Known rows, with every step that occurs:
V U X K: [ 16.0,  29.6,   4.8,  13.7,   6.5,  -0.4,   2.6,   0.5,  28.1,  28.9,
  34.6, -10.1, -27.7,   3.1,  -8.6,  33.7,  -4.9,  -0.3,   9.7, -54.0,
 -49.4,  26.0,  31.5, -12.5, -30.7]
X U: [ 11.2, -11.4, -24.9,   5.3, -23.8, -10.5,  -3.1,   5.7,  17.9,  16.3,
  16.5,   0.2,  -0.7,   8.5,   5.8,   1.2,   0.8, -26.2, -14.7, -26.3,
  -9.8, -13.4,  33.4,   3.1,   3.0]
V U X M D: [ 29.8,  -5.3,  72.5,  53.0,  -4.4, -16.4,  12.4,  28.5,  11.9,  27.4,
  17.0, -27.8, -24.4,   8.1,  25.6,  46.9,  20.1, -31.7,   6.4, -31.2,
 -15.5,  18.8,   5.8, -22.5, -43.8]
X U K: [ 19.9,   9.4,  -8.0,  -7.4, -18.6, -19.8,  -8.0,   0.3, -11.2,  26.1,
  20.8,  20.6,  -4.8,   2.4,  12.7,  -8.2,   0.3, -27.1,   8.5, -41.4,
 -34.9, -14.1,  26.0,  -9.3,   2.7]
B K V U: [-24.9,  11.2,  44.5, -37.8,  11.9, -25.3,  28.4,  12.9,   5.5,  -3.6,
  24.7,  21.0,  -8.8,  35.7, -51.6,  11.6,  32.8,   6.8, -14.5,   5.3,
  -9.2,   0.4, -17.8,  32.5, -13.1]
V U X: [ 21.2,  12.1,  17.1,   5.6,  -9.5, -25.5, -11.6,  18.6,  32.5,  21.6,
  29.1, -11.8,  -5.5,  -6.8,  -5.9,  34.0,  11.8, -19.7,  -0.8, -29.5,
 -18.7,  17.0,  16.1,   4.8, -22.7]
V U X M: [ 35.9,   2.2,  27.8,  31.7,  -7.2, -17.4, -15.6,  25.5,  23.5,  29.5,
  28.3, -19.5, -16.1,  13.7,  26.7,  28.7,  13.1, -40.7,  -3.4, -40.5,
 -15.1,   1.6,  30.6, -16.6, -47.0]
K V U X: [ 14.8,  11.6,  11.4, -18.2,  -0.3, -27.5, -14.0,  10.7,  39.7,  15.9,
  23.8, -11.9,  -9.0,   3.6, -27.9,  28.2,  29.4, -18.4,  -8.9, -11.0,
  -1.8,   1.1, -12.2,  13.9, -13.5]
V U K: [  8.3,  13.4,  34.0,  -9.4,  -0.9, -15.9,   8.3,  27.4, -14.4,  14.9,
  32.8,  14.2,  -4.3,   5.7,   0.2,  13.3,  -3.5,   0.8,  25.1, -18.2,
 -46.8,   4.6,  -6.1,  14.7, -15.4]
D M: [ -3.0, -10.0,   7.0, -11.7,   4.4,  18.4,  17.7,  23.7, -12.9, -10.6,
 -21.2, -20.7,   8.4,  13.7,  -5.2,  15.5,  20.9, -12.6,  -1.9,   4.7,
   7.1,  21.6, -13.8,  27.9,  -3.2]
D M E: [-22.7,  12.8,  36.2,  -0.5,  -8.6,  33.2,  52.9,  42.0, -21.7, -25.1,
 -13.8, -19.0,  22.7,  -1.9, -10.4,  29.8,  22.8,   2.4, -17.7,   3.9,
  14.0,  48.3, -10.3,  26.0,  -4.5]
E M X U V: [ 38.8,  -3.5,  -6.2,  38.6, -15.5,   3.8, -17.7,  16.6,   0.1,  26.3,
 -27.2,  -8.3, -34.0,  19.0,  42.8,  10.7,   1.0, -34.1,  10.1,  13.8,
 -14.5, -12.5,  -1.2,  24.7,  14.5]
B K X: [ -2.9,  24.1,  11.6, -34.1, -10.5,   3.4,  -6.6, -18.4, -17.7,   1.0,
 -18.2,  19.6,  11.6,  17.8, -33.0, -14.9,  26.9,  27.8, -24.0,  12.4,
  -3.7,   1.4, -10.8, -10.9,  -7.5]
B K U: [ -8.1,  21.1,  34.8, -27.3,  10.5,  -3.2,  19.6, -18.5,  -8.4,  15.9,
   9.0,   9.4,   3.2,  18.0, -26.7,  -6.0,  46.1,  17.2,  -5.1,   5.4,
  -4.8, -16.8,   9.9,  14.0,  -7.0]
X M: [ 14.0, -10.6,   9.9,  24.7,   1.5,   6.0,  -3.7,   4.4,  -9.8,   9.4,
  -0.2,  -7.2,  -9.2,  19.1,  30.6,  -5.4,   1.2, -20.8,  -3.3, -10.1,
   1.8, -16.4,  13.8, -20.3, -23.3]
U X: [ 24.0,  19.0,  -5.6,   4.2,  -8.4, -15.4, -24.9, -11.1,  18.3,  14.5,
   3.9,  -3.8,  -3.3, -19.2,  -0.4,  14.4,  17.8, -20.3,  -1.1, -27.2,
   2.2,  12.7,  13.4, -23.0,  -5.9]
E M: [ 21.9,   3.4,  22.0,  -0.9,   7.4,   2.9,   7.8,   6.8,   0.5, -17.0,
 -17.5, -17.2, -31.4,  25.1,   9.9,   6.4,   2.6,  12.8,  17.5,  23.1,
   6.4,  -1.1, -21.8,  21.0, -12.7]
V U X K M: [ 22.3,  24.8,   0.4, -12.6,  13.2,   2.2,  17.7,  19.5,  27.4,  30.1,
  14.6, -34.0, -20.8,  12.1, -23.5,  34.5,  15.5,   2.6,  -1.4, -48.7,
 -30.9,  23.3,   8.0,  20.8, -21.9]
K X M: [ 23.1,  -6.2,  -7.2,   6.5, -14.7,  24.6, -21.9,  -4.2, -12.4,  18.0,
 -22.6, -13.2,   1.5,  20.2,  16.3, -20.6,   6.3,  -0.1, -22.8,  13.4,
   1.7, -25.5,  -3.0, -28.2, -23.8]
X K B: [  3.3,  21.5, -14.1,  -3.9,  25.1,  27.0,  25.6, -17.9, -10.7,  16.2,
  18.6,  12.5, -28.7,  22.3,  -4.0,  -8.4,  -9.0,  46.8, -17.7,  -2.6,
 -30.9,  19.3,   4.6,   8.0,  15.0]
M X: [ -2.8,  -3.9,  -1.3,  34.3,   2.3,  10.3, -15.2,  -1.2,   2.3,  19.1,
 -17.4,  -1.6,  -2.8,   2.2, -13.2,  13.6,  -3.9,   3.0,  -1.8,  -0.3,
   5.2,  22.4,   6.3,   0.6,  18.9]
D M X: [ -6.2, -14.4,   7.5,  20.7,   6.6,  29.1,   2.7,  22.2, -10.1,   5.5,
 -38.8, -25.2,   4.9,  16.1, -14.5,  24.6,  17.3, -10.2,  -3.4,   2.7,
  12.4,  43.5,  -8.3,  29.7,  13.8]
K U X: [ 28.2,  20.7,   1.1,  -7.2,  -2.5,  -3.8, -20.8, -20.2,  26.6,  37.8,
   9.4, -21.3,   0.5, -16.0,  -5.8,   9.9,  44.4,  -7.5,  -0.8, -12.3,
   0.6, -14.7,  13.6,  -6.7,  -7.6]
V U K X M E: [  9.0,  31.3,  59.6,  10.8, -26.4,  21.5,  22.4,  42.7, -33.8,  18.7,
  12.1,   1.8,  12.9,  13.8,   8.5,   6.9,   5.0,  12.4, -15.7,  -8.2,
 -38.6,   7.1,  -8.6, -12.4, -37.7]
V U: [ -3.3,  -8.0,  17.6,   4.2,  -1.1,  -9.6,  15.2,  33.1,  15.5,   6.5,
  23.5,  -8.4,  -2.3,  11.3,  -9.0,  21.3,  -6.6,   3.3,   2.7,  -3.7,
 -20.7,   5.9,   3.5,  26.9, -14.8]

Rows:
[ 13.3,  24.1, -13.2, -27.0, -36.4,  -5.9, -11.8,  -9.3, -21.3,  29.2,
 -11.9,  37.1,  12.0,   8.4,   7.7, -22.9,  32.5, -24.3, -30.5,   1.6,
 -26.9, -34.3,   1.5,  -7.0,   0.7] : B K X U V
[-17.9,   7.9,  -2.8,  18.5,  26.5,  20.5,  13.0,   6.5,  19.7,  28.3,
   4.5, -11.7, -32.2,  33.5, -49.5,  25.4, -10.7,  25.8,   0.1,  -9.6,
 -30.9,  22.4,  -5.1,  24.7,   6.7] : M X K V U
[ 13.8,  14.0,   5.6,  38.0,  26.9,  36.1,   2.4, -12.3,   1.3,   4.0,
 -27.2, -21.2, -52.6,  38.0,  -6.5,  17.0, -17.2,  34.4,  23.6,   0.8,
 -22.7,  32.4,  -0.9,   6.2,  -2.1] : E M X K
[ 26.4,   6.1, -44.5, -10.8, -40.0,   9.6, -27.1,  -0.7,  -5.3,  35.9,
 -15.4,   6.7,   8.5,  -5.4,  24.7, -21.0,   8.6, -28.2, -25.8,  10.6,
 -22.6, -43.4,  -3.3,  -2.6,   7.8] : K X U V
[ 10.6,   9.6,  34.0, -35.1,   5.2, -13.9,  25.9,  45.9, -17.9,  15.2,
   9.1,  -7.9,   1.9,  13.7, -16.7,  12.9,  15.9,   0.5,  13.0, -12.7,
 -25.5,   3.0, -30.8,  50.8,  -5.7] : V U K M
[ -0.3,  23.8,  13.7, -39.8,  11.6,  -9.8,  -2.8, -10.3, -23.6,   9.0,
   1.2,  21.7,  -8.5,   4.4, -17.0, -15.5,  19.1,  -0.6,  11.9,   2.8,
 -11.4, -18.4, -36.8,   4.4,  11.5] : U K V
[  6.1,  10.1, -13.7, -28.2, -28.9,  -7.5, -10.0, -16.2,  -3.2,  16.5,
  -1.1,  19.7,  11.7,  24.2, -26.8, -12.7,  27.4,   2.1, -40.8, -11.7,
 -12.4, -11.1,  21.5,  -9.1,  -3.8] : B K X U
[-10.6,  -6.5,  10.7, -21.1,   7.7,  -8.5,  13.9,  24.8,  20.8,   4.4,
  16.7,  -8.5,  -8.0,  22.0, -31.0,  12.7,  10.9,   1.7,  -7.6,  18.6,
  -4.2,  -9.0, -26.2,  39.6,  -5.4] : K V U
[-10.2,  10.1,  26.1, -10.6,  14.8,  -0.7,  14.9,   8.3, -17.9,   9.6,
 -35.7,   2.8,   2.9,  23.2, -45.6,  10.5,  36.6,  11.8, -16.2,  -3.6,
  20.9,  29.1,  -6.5,  31.7,  20.5] : B K M X
[ 18.9,   3.5,  -7.3,  25.0, -15.7,  -8.6, -24.2,   0.7,  -9.6,  43.0,
   3.1,  16.5,  -5.6,   5.3,   1.8,   2.9,  -3.4, -23.2,   7.6, -42.2,
 -31.5,  11.0,  28.6, -10.1,  23.4] : M X U K
[ 17.9,  19.0,  20.2, -29.6, -15.5,   1.3,  -7.6,  16.8, -18.0,  24.2,
   8.9,   8.0,   7.1,   8.5, -15.5,  -1.5,   0.1,  19.7,   3.4,   3.7,
 -47.1,  -5.6, -26.8,  10.8, -16.2] : V U K X
[ 11.5,  39.1, -21.7, -14.3,  19.3,   4.3, -14.3, -37.7,  18.3,  19.7,
   3.1,  -1.5, -31.2,   1.5, -26.6,   5.5,  18.2,   0.6,  -3.1, -33.5,
 -13.5,   4.4,   0.0, -24.9,  -4.9] : U X K V
[-22.8,  35.4,   9.3,  -8.6,  13.1,  38.5,  64.0,  21.0, -15.4,  -8.5,
 -11.7, -22.1,   0.8,   4.3, -25.1,  14.4,   4.9,  35.6, -20.0, -21.6,
  -6.7,  31.7,  -2.1,  17.4,   1.8] : X K M E
[ 15.5,  -4.6,  64.0,  18.6,  11.9,   3.2,  31.9,  13.6,  -9.3, -20.4,
 -26.7, -28.3, -38.6,  17.3,   7.2,  21.0,  10.4,  21.1,  26.8,  34.6,
   1.4,  17.8, -47.1,  17.3,  -9.1] : E M D
[ 20.6,  -5.2,  65.6,  26.2,   5.9, -18.9,  10.0,  22.6,  17.9,  25.4,
  10.5, -30.7, -31.7,  16.1,   0.9,  38.7,  37.8, -31.1,  -3.6, -12.7,
   0.2,   1.2, -20.2,  -7.3, -34.4] : K V U X M D
[ 28.0,  11.1,  53.8,  12.7,  -6.2,  18.1,   2.0,  -5.8, -51.7,  24.2,
 -30.0,  -4.3,  -7.2,  10.3,  20.4, -13.1,  14.2,   6.3,   7.1,   6.2,
 -22.7,  -8.9, -35.3, -43.1, -21.7] : U K X M D
[ 15.9,  -1.1,  -0.5,  15.1, -10.2,   9.6,  -5.3,  22.5, -24.2,  31.6,
 -15.3,  -5.0,   0.0,  18.5,  -1.3,  19.0,  18.8, -33.2,   5.5, -36.8,
 -22.4,  31.3,  20.8,  20.2,  19.5] : D M X U K
[  8.1, -17.8,  59.0,  44.3,   6.5,   6.2,  19.8,  11.4, -21.8,   8.5,
 -12.0, -19.3, -17.3,  14.1,  28.6,  11.0,   7.5, -12.9,   5.1,  -1.9,
   1.9,  -0.4,  -6.8, -26.7, -23.5] : X M D
[  0.2,  32.1,  40.6, -37.0,   4.5, -41.2,  -2.9,   1.3,  20.7,  10.3,
  29.2,  15.3, -10.9,  18.5, -47.4,  26.4,  52.8, -11.7, -14.8, -21.6,
  -4.4,  12.9,  -3.9,   9.3, -17.8] : B K V U X
[ 20.3,  -1.5,  20.1,  31.9,  11.6,  12.5, -10.0,   7.4,   3.4,   1.0,
 -33.9, -18.8, -34.1,  26.1,  -0.6,  19.8,   1.1,  14.4,  15.3,  23.8,
   9.1,  23.7, -17.3,  20.9,   7.8] : E M X
[ -7.9,   6.2,  28.5,   1.7,  27.7,  29.3,  55.3,   3.6, -16.8,   2.3,
 -27.6, -33.2, -22.6,  12.1, -21.2,  15.4,   8.6,  28.5,   6.1,  -9.1,
 -13.1,  21.1, -29.9,  13.4,   3.5] : X K M D
[  9.3,  12.4, -13.9, -32.5,  -9.5, -22.2,  -6.4,  -6.6,  -4.3,  24.0,
  18.0,  18.5, -10.2,  13.0, -13.1, -16.9,  18.4, -25.2,  -1.4, -21.7,
 -20.2, -30.3,  -5.3,   5.5,  15.7] : X U K V
[ 48.5,  13.5,   9.7,  15.7,  -2.6,  -2.8,  -5.2,   8.7, -15.8,  35.5,
   1.7,  12.8, -42.3,  38.2,  14.3,   4.3,  11.5,  19.8,  -1.5,   1.1,
 -26.6,  22.5,  -4.6,  36.1,  36.8] : E M X U K B
[ 21.0,  27.3,  -1.5, -30.9, -10.6,  11.2, -21.5, -15.9, -30.7,  18.4,
 -19.1,  15.8,   9.4,  -3.1,  -9.3, -25.0,   6.8,  19.3,   4.3,   7.2,
 -26.4, -11.0, -30.8, -16.7,   0.7] : U K X
[ 12.7,  10.2,  12.6,  -8.4,  12.6,   7.1,  -0.3,  12.9, -28.8,  26.1,
 -32.6,  -4.8,   3.5,   4.9, -16.7,   4.7,  15.9,   4.0,  12.5, -10.2,
  -1.9,  20.1, -24.1,  24.9,  27.5] : U K M X
[ 17.3,   0.5, -26.5,   5.6, -26.7, -11.8,  -7.5,   8.9,  -4.8,  28.6,
   7.9,  14.1,  -3.1,  -7.8,  41.1, -10.0,   4.2, -51.5,  -6.9, -10.2,
 -24.5, -33.8,  16.6,   2.7,   8.9] : X U V
[ 15.1,  18.5,  34.2, -17.4,   6.5, -14.3,  25.4,  27.8, -20.7,  24.1,
  43.3,  24.7, -10.8,  17.6,  -0.6,   4.7,   3.9,  27.6,  -1.9,   0.8,
 -46.3,  19.5, -20.2,  38.2,  10.1] : V U K B
[  4.3,  28.0,  -9.7,  29.7,  18.4,  45.7,   1.1, -26.3, -11.8,  58.1,
 -15.2,  -6.2, -22.1,   2.3,  11.2,  -3.5,   9.2,  10.8,  16.2,   3.9,
 -42.4, -16.8,   6.1,   5.4,  12.1] : M X K U V
[ 15.9,  17.4,  44.2,   7.8,  18.8,   2.8,  43.2,  22.9,  15.7,  24.0,
   1.0, -48.0, -28.7,   4.8, -25.8,  50.1,  21.0,  11.5,   7.2, -39.1,
 -31.9,  36.9, -14.3,  16.4, -17.5] : V U X K M D
[ 14.0,  21.2,  51.7, -10.6,   5.9, -36.2,   0.9,   8.2,  11.5,  19.7,
  28.4,  10.3, -19.9,  36.5, -14.6,  21.4,  52.7, -31.4, -17.4, -33.5,
  -3.3,  -7.0,  12.8,  -6.6, -41.9] : B K V U X M
[ 20.3,  -8.7, -29.5,  14.7, -16.3,   6.0,  -9.5,  27.0,  -3.5,  45.0,
 -32.6, -12.2,   2.7,   1.4,  15.4,   3.6,  17.6, -43.3, -16.9,  -7.8,
  -0.9, -16.5,   3.1,  37.7,  35.0] : K M X U V
[-15.2,   8.1,  72.6, -22.5,  16.1,  -8.3,  56.0,  13.2, -30.0, -12.7,
 -30.3,  -6.0,  -1.6,  15.2, -36.8,  16.0,  49.3,  15.9,  -6.7,   4.6,
  17.4,  22.2, -38.4,  24.4,   5.6] : B K M D
[-11.4,  35.1,  48.6,   2.0, -18.7,  24.6,  26.2,   5.2, -38.6,  -6.4,
 -13.2,  16.0,  19.2,  21.5,  -7.6,  -5.3,  30.6,  20.6, -46.5,  -0.6,
   7.7,  11.8,   8.6, -32.5, -29.9] : B K X M E
[-15.5,  11.1,   0.9, -14.2,  24.1,  10.5,  29.2,   5.8,  17.9,  12.9,
  25.1,  -6.5, -31.7,  32.6, -36.8,  10.3,  -4.4,  20.1,   0.0,  -6.2,
 -39.8,  -2.8, -10.1,  23.9, -14.5] : X K V U
[ -1.8,  32.7,  37.0, -26.5,   2.1,  -0.2,  17.4, -18.0, -29.5,  25.4,
   1.6,  27.7,   2.2,   3.0,  11.1, -15.8,  50.0,  -5.6,   4.2,  20.5,
 -18.8, -38.2,  -6.4,  13.9,  -3.3] : B K U V
[  9.3,   7.3, -14.3,   1.5,  -4.0, -12.0, -23.2,  -6.8,  -3.1,  42.8,
  -5.1,  14.6, -12.9,  14.2, -24.5,  -1.8,  13.7, -20.9,  -1.6, -22.5,
 -14.1,  -6.8,   2.8,   5.3,  32.4] : M X U K V
[ 14.8,  22.0,  53.1,  43.9, -21.2,  -4.1,  21.4,  43.9,  15.2,  16.6,
  33.8, -14.6,  -0.2,  -2.2,  20.8,  46.2,  16.1, -28.1, -19.5, -42.6,
  -8.1,  29.4,  35.9, -18.1, -45.8] : V U X M E
[ 38.0,   9.9,   9.0,  28.3,  -6.4, -11.4, -28.8,  -7.7,   6.9,  22.9,
   6.3,  -7.1, -13.6,   1.3,  38.1,   7.2,  17.3, -42.5,  -4.1, -39.4,
   9.2,  -6.5,  29.6, -45.9, -28.2] : U X M
